Each row was made from one path, in order. Every step used is in the known rows, and no mark comes twice. Write each row's path.
(in the rows, 128 means zero)
Known rows:
bofos/gekom/rege/butir/kefet/malud/simim: [112  82  90 155 172 111 144 118 168 161 140 160 117  97 142 124 131  94
 159 117 137 145 185 112 129 165 108  72 173 124 126  96]
butir/simim/malud/rege: [ 99 110 103 122 120 140 127 108  90 141 151 141 137 150  97 123 153 125
 144 108 137 128 107 155 130 127 110 141 125 152  77 164]
kefet/malud/simim: [122 126 106  97  73 104 102 119 133  83 142 149 100 160  80 135 165 163
  91  95 120  88 148 192 157 165 132 114 152 164 143 135]
malud/fofusu/butir: [153 128 125 140  97 146 169 116 125  89 120 129 136 107 147 149 136 220
 107 162 130 134 112 118 167 155 117 119 115  85 131 120]
rege/malud/kefet/butir/fofusu: [135 122 162  96  77 132  63 165 163 145 149 111 122 132 143 121  98 170
 128 112 107  59 146 130 130 111 110 179 138 119 136 168]
malud/rege/butir: [140  57 119 126 143 129 135 127 136 131 142 131 145 123 163 150 116 147
 125 145 164 132 139  90 105  53 125 185 112 141 139 140]
butir/kefet/malud/fofusu: [101 138 133 115  57  55 107 129 153  97 118 128 145 105 155 123 126 171
  95  83 106  72 200 174 147 212  66  74 138 133  94  92]
fofusu/butir: [158 133 136 147 102 157 176 138 111 101 129 101 139  97 129 162 113 162
  93 157 114 181 123 122 148 144 159 151 119 145 178 162]
simim/malud/rege: [110 125 102 135 137 126 110 109  70  98 146 166 106 163 133 134 167 129
 129 172 167 130  97 133 147  58 127 161 103 143 124 116]
fofusu/butir/kefet/malud: [122 155 152 136  61 121 126 150 126 133 115 104 145  92 159 174  97 162
  74 124  94 130 177 162 143 200 132 115 125 140 168 149]
bofos/gekom/simim/malud/rege: [117 144 107 129 200 133 149 103 118 148 108 155 101 175 109 102 181  73
 140 174 161 144 104 136 138  83 157 123 161  99 111  69]
fofusu/malud/rege/butir/kefet: [129  89 186 122 142 136  96 140 120 110  98 112 153 119 149 176 112 185
 101 124 119  98  97 119 125  96 148 144  88 128 113 136]
gekom/simim: [150 127 123 104 132 128 171 155 145 117 109 114 170 169 128  92 138  94
 127 149 133 137 115 134 115 128 171 157 139 145 160  96]
simim/malud: [121 135 104 152 117 125 147 122  93  93 158 151 119 136 132 112 163 121
 130 173 141 140 115 137 171 122 138 152 115 158 139 128]
kefet/butir/simim/malud/fofusu: [ 94 136 120 125  68 166 140 136 143 159 151 159  55 126 108 125 134 158
 138 131 127 106 176 157 158 148 118 186 122 124 119 199]
fofusu/malud/simim: [146 120 161 128 127 138 116 120 106  54 118 123 126 148  71 162 159 182
 103 109 107 108  56 160 179 141 184 100 117 163 112 125]
rege/butir/simim/malud: [120  73 119 150 108 157 174 143 162 199 167 136 168 103 166 122 125 131
 162 140 133 123 157 110 142 155 139 182 127 142 125 196]
bofos/gekom/doka: [140 110 117 149 193 118 192  97 138 108 135 134 117 103 126  86 130  77
 114 128 103 209 126 140 149  82 130  85 181 112 100  90]
kefet/butir/rege/gekom/simim/malud: [138 154 134  85 117 134 103 155 160 194 138 145  67 131 106 142 118  93
 136 125 151 137 211 110  82 116 163 175 118 119 170 151]
simim/malud/rege/butir/fofusu: [122 104 105 148 133 155 118 128 108 145 159 164 128 140 177 114 143 133
 154 177 160 115 104  99 150  64 111 197 103 102 113 134]
butir/simim/malud/rege/gekom: [ 96 116 103 119 141 129 109  97 107 161 149 140 142 158  95 129 159 131
 157  88 153 140  96 136 103 143 106 136 123 145  78 175]
simim/malud/fofusu/butir/rege/gekom/bofos: [124 151 105 143 147 152 117 120  90 168 124 167 144 123 164 152 170 168
 155 171 162 109 126 105 140 160 131 112  79  66 125 111]
butir/simim/malud/fofusu: [106 120 103 133 101 133 157 107 116 135 151 147 150 133 110 103 162 162
 153 116 128 111 115 155 162 185  95 112 132 121  63 154]
bofos/gekom/simim/butir/rege/malud/fofusu: [159 140 128 109 175 125 154 119 149 171 100 107 108 118 117  78 125  73
 152 153 131  98 133 109 119 116 136  83 163  79  99  80]
fofusu/malud/simim/butir: [140 149 166 153 117 152 120 121  91  63 111 109 109 148  90 151 134 145
 114 134 102  95  38 150 184 114 176 109 104 165 130 135]
rege/butir/kefet/malud: [118  86 141 132  75  93 134 159 191 168 139 122 168  82 203 137  96 136
 116 116 118  91 227 126 129 178 119 149 133 149 151 149]
rege/gekom/doka: [143 110 117 128 180 102 128 106 156 126 140 133 162 139 154 107 120 116
 134  91 136 213  94 102  84 109 130 124 137 128 143 132]
fofusu/malud/simim/butir/rege/gekom: [149 152 165 128 138 133  90 118 103  96 113 103 116 134  73 164 131 138
 128  97 115 102  61 125 134 130 171  80 106 151 114 132]
simim/butir/kefet: [108 165 136 187  84  89 151 133 117 100 128  75 144  84 173  98  70  50
 133 137 105 117 151 124 142 127  99 113 121 200 133 117]
kefet/butir/fofusu: [134 142 129 127  67 162 158 160 163 102 160 116  65  89 108  85  85 130
 120 116  96 133 178 129 151 132  95 210 134 134 130 174]
malud/kefet/butir: [ 98 158 150 129  72 114  98 150 147 114 132 133 108 156 126 169 120 136
 114 137 127 109 177 159 134  74 125 160 145 155 171 130]
fofusu/malud/rege/gekom: [139 113 168 100 173 132  74 112 101  77  95 115 121 157  83 170 146 195
 102  96 137 136  40 118  96 103 145 137  92 124 120 148]
simim/butir: [133 151 121 171  98 125 173 129 105  81 136  83 116 104 136  89  91  64
 131 163 113 134 110 116 144  95 117 153 119 186 164 149]

Which path is each row?
[119  71  82 166 199 157 185 117 143 179 155 156 121  94 129 100 136  81
 186 150 140 182 146  88 124 146 112 114 160 112 119 138] => bofos/gekom/rege/butir/simim/malud
[118 116 100 138 183 114 127 119 134 131 127 112 182 121 135 121 150 107
 158  90 156 145 134 101  79 180 125 137 103 163 151 133] => rege/gekom/bofos
[182 131 144 110 146 142 142 133 124 167 131 109 163  85 137 171  89 132
 107 111 116 212 147  91  80 128 154 102 121 104 157 140] => fofusu/butir/rege/gekom/doka
[102 169 127 131 158 111 130 115 137 156  86 119  96 152 125  98 128  43
 127 146 128 106 137 154 118 104 124  99 165 111 120  78] => bofos/gekom/simim/butir/kefet/malud/rege
[ 85 141 120 137  96 122 123 123 110 151 149 135 172 157 111 131 156 123
 151 110 121 109 118 171 147 149 108 115 146 153  89 149] => butir/simim/malud/kefet
[171 125 131 114 138 134 146 115 133 145 121 137 156 100 157 152 115 194
 119 125 130 164 130  95 113 136 113  77 118  45 112 103] => malud/fofusu/butir/rege/gekom/doka
[177 109 123  86 169  84 130 121 143 146 149 115 171  91 116 119 100  87
 126  61 127 197 168  90  54 116 118  75 140 127 106 102] => butir/rege/gekom/doka
[106 159 115 183  86  90 129 109 120 101 144 111 136 127 149 132 114  68
 150 116 130  95 125 143 172 129 133  77 135 211 109  87] => malud/simim/butir/kefet
[150 151 130  60  93 129  97 139 151 163  97 143 123 150 113 150 145 210
  94 117 130  91 155 143  98 196 121 110 128  44 159 134] => kefet/malud/fofusu/butir/rege/gekom/simim
[109 161 121 171  95 131 131 115  99 124 128 162 130 123 187 147 155 185
 131 190 143 112 117 133 193 154 119 113 101  91 114 101] => simim/malud/fofusu/butir/kefet
[130 125 114 120 151 168 127 156 129 182 124 160 161 196 182  87 145 102
 163 194 162 104  83 110 125  72 153 203 113  77 136 101] => gekom/simim/malud/rege/butir/fofusu
[160 135 164 124 117 159 153 151 124  51 131  85 152  99  93  74 107 169
 109  94  64 126  65 129 162 171  96 139 119 112  70 135] => butir/fofusu/malud
[135 149 171 117  78 187 137 167 148  91 139 110  60  98  93 102  88 165
 103 115  75 118 138 137 158 134 119 208 114 116 128 184] => kefet/butir/fofusu/malud
[ 85 132 122 113 102 161  95 123 139 181 150 156  50 147  96 148 132 135
 145 108 152 130 160 140 105 117 127 205 117 139 132 219] => kefet/butir/simim/malud/rege/gekom
[150  41  87 156 155 149 180 164 148 134 157 143 170  99 172 105  93 112
 173 162 143 181 152  54  91 122 114 167 117 142 191 141] => gekom/rege/butir
[158 150 125 137 100 111 169 141  98 107 140  74 128  71 110 100  74  47
 127 136 108 132 163 101 111  95 109 109 121 180 136 125] => simim/butir/rege
[119 157 172 163 108 129 107 126  98  76 107 102 125 135 112 156 123 133
 118 119  97  82  61 155 184 135 168  84 104 175 110 117] => fofusu/malud/simim/butir/kefet
[110 164 123 121 166 100  79 125 152 174 112 150 169 217 151 135 173 113
 166 139 179 135  80 113  88 127 159 141 135 116 161 100] => rege/gekom/simim/malud/kefet
[139  92  88 156 192 136 136 105 122 128 146 133  90 108 106  94 125  74
 175 142 136 147 104  92 128 124 122  83 157 138 132 118] => bofos/gekom/rege/malud/simim/butir
[109 177 127 139 144 109 151 125 152 156  92 109 104 136 130  85 123  40
 127 146 113 112 148 155 133 144 134  95 174 121 131  88] => bofos/gekom/simim/butir/kefet/malud
[156  52  84 120 154 136 109 142 118 111 160 147 146 134 126 110 123 135
 172 121 144 134 104  87 104 142 131 118 126 156 157 132] => gekom/rege/malud/simim
[131  97 112 110 192 108  92  94 120 120 131 143 140 169 143 135 128 127
 128  95 163 188  77 104  63  39 113 140 120 117 123 117] => malud/rege/gekom/doka
[119 109 114  74  94 111  88 127 108  84 126 140  95 155  87 135 145 167
  75 109 126 100 145 175 108 106  98 156 132 135 149 149] => kefet/malud/rege
[140  64  87 161 202 139 194 122 158 138 147 141 120  80 131 100 121  86
 165 150 138 196 158  73 116 129 112 114 160 122 143 115] => bofos/gekom/rege/butir
[134 147 152 160  84 120 156 142 124 121 121  92 164  78 170 170  93 142
  99 131 103 162 161 131 147 180 143 108 120 161 151 126] => fofusu/butir/kefet
[142 106 171 104 149 144 103 123  80  52  97 112 121 145  80 159 139 187
  84 121 115 122  57 138 129  82 147 143  93 135 117 135] => fofusu/malud/rege
[119 151 183 117 168 128  61 127 109 124  70 102 138 175 128 155 117 138
 124 116 134 104  42 117  85  93 153 129  85 117 127 123] => fofusu/malud/rege/gekom/simim/butir/kefet
[144 163 119 121 178 147 167 112 127 179 104 153 110 134 119 123 170 104
 138 182 143 141 134 125 149 131 161  83 155  52 104  67] => bofos/gekom/simim/malud/fofusu/butir/rege
[138 170 119 151 169 145 193 125 149 136 110  96 110 127 115  47 117  34
 153 154 109 141 101 122 142 119 122 118 175 104 103  89] => bofos/gekom/simim/butir/fofusu
[129 162 201  95 117 126  53 149 135 123  99 113 112 144  81 200 120 180
 102  96 108 102 126 139 107 107 152 121 111 117 142 142] => fofusu/malud/kefet/butir/rege/gekom
[150 136 129  76  61 128 119 135 127 116 118 138 107 109 105 153 134 218
  73 123 106  90 179 161 135 183  98 101 127  71 142 140] => kefet/malud/fofusu/butir/rege
[ 76 133 125 110 117  68  56 130 128 143 107 125 164 129 159 144 128 121
 115  61 136  78 192 159  81 181  83 101 113 154 116 105] => butir/kefet/malud/rege/gekom/bofos
[114 178 129 116 165 128 128 131 144 189 109 156  87 159 105 128 160  59
 143 166 144 120 175 145 132  85 163 109 171  89 124  71] => bofos/gekom/simim/malud/kefet/butir/rege
[ 92 129 134 101 117  61  58 122 142 134 119 139 152 140 170 138 108 126
  99  64 123 122 167 161  84 134  86  94 132 129 112 104] => butir/kefet/malud/rege/gekom/doka
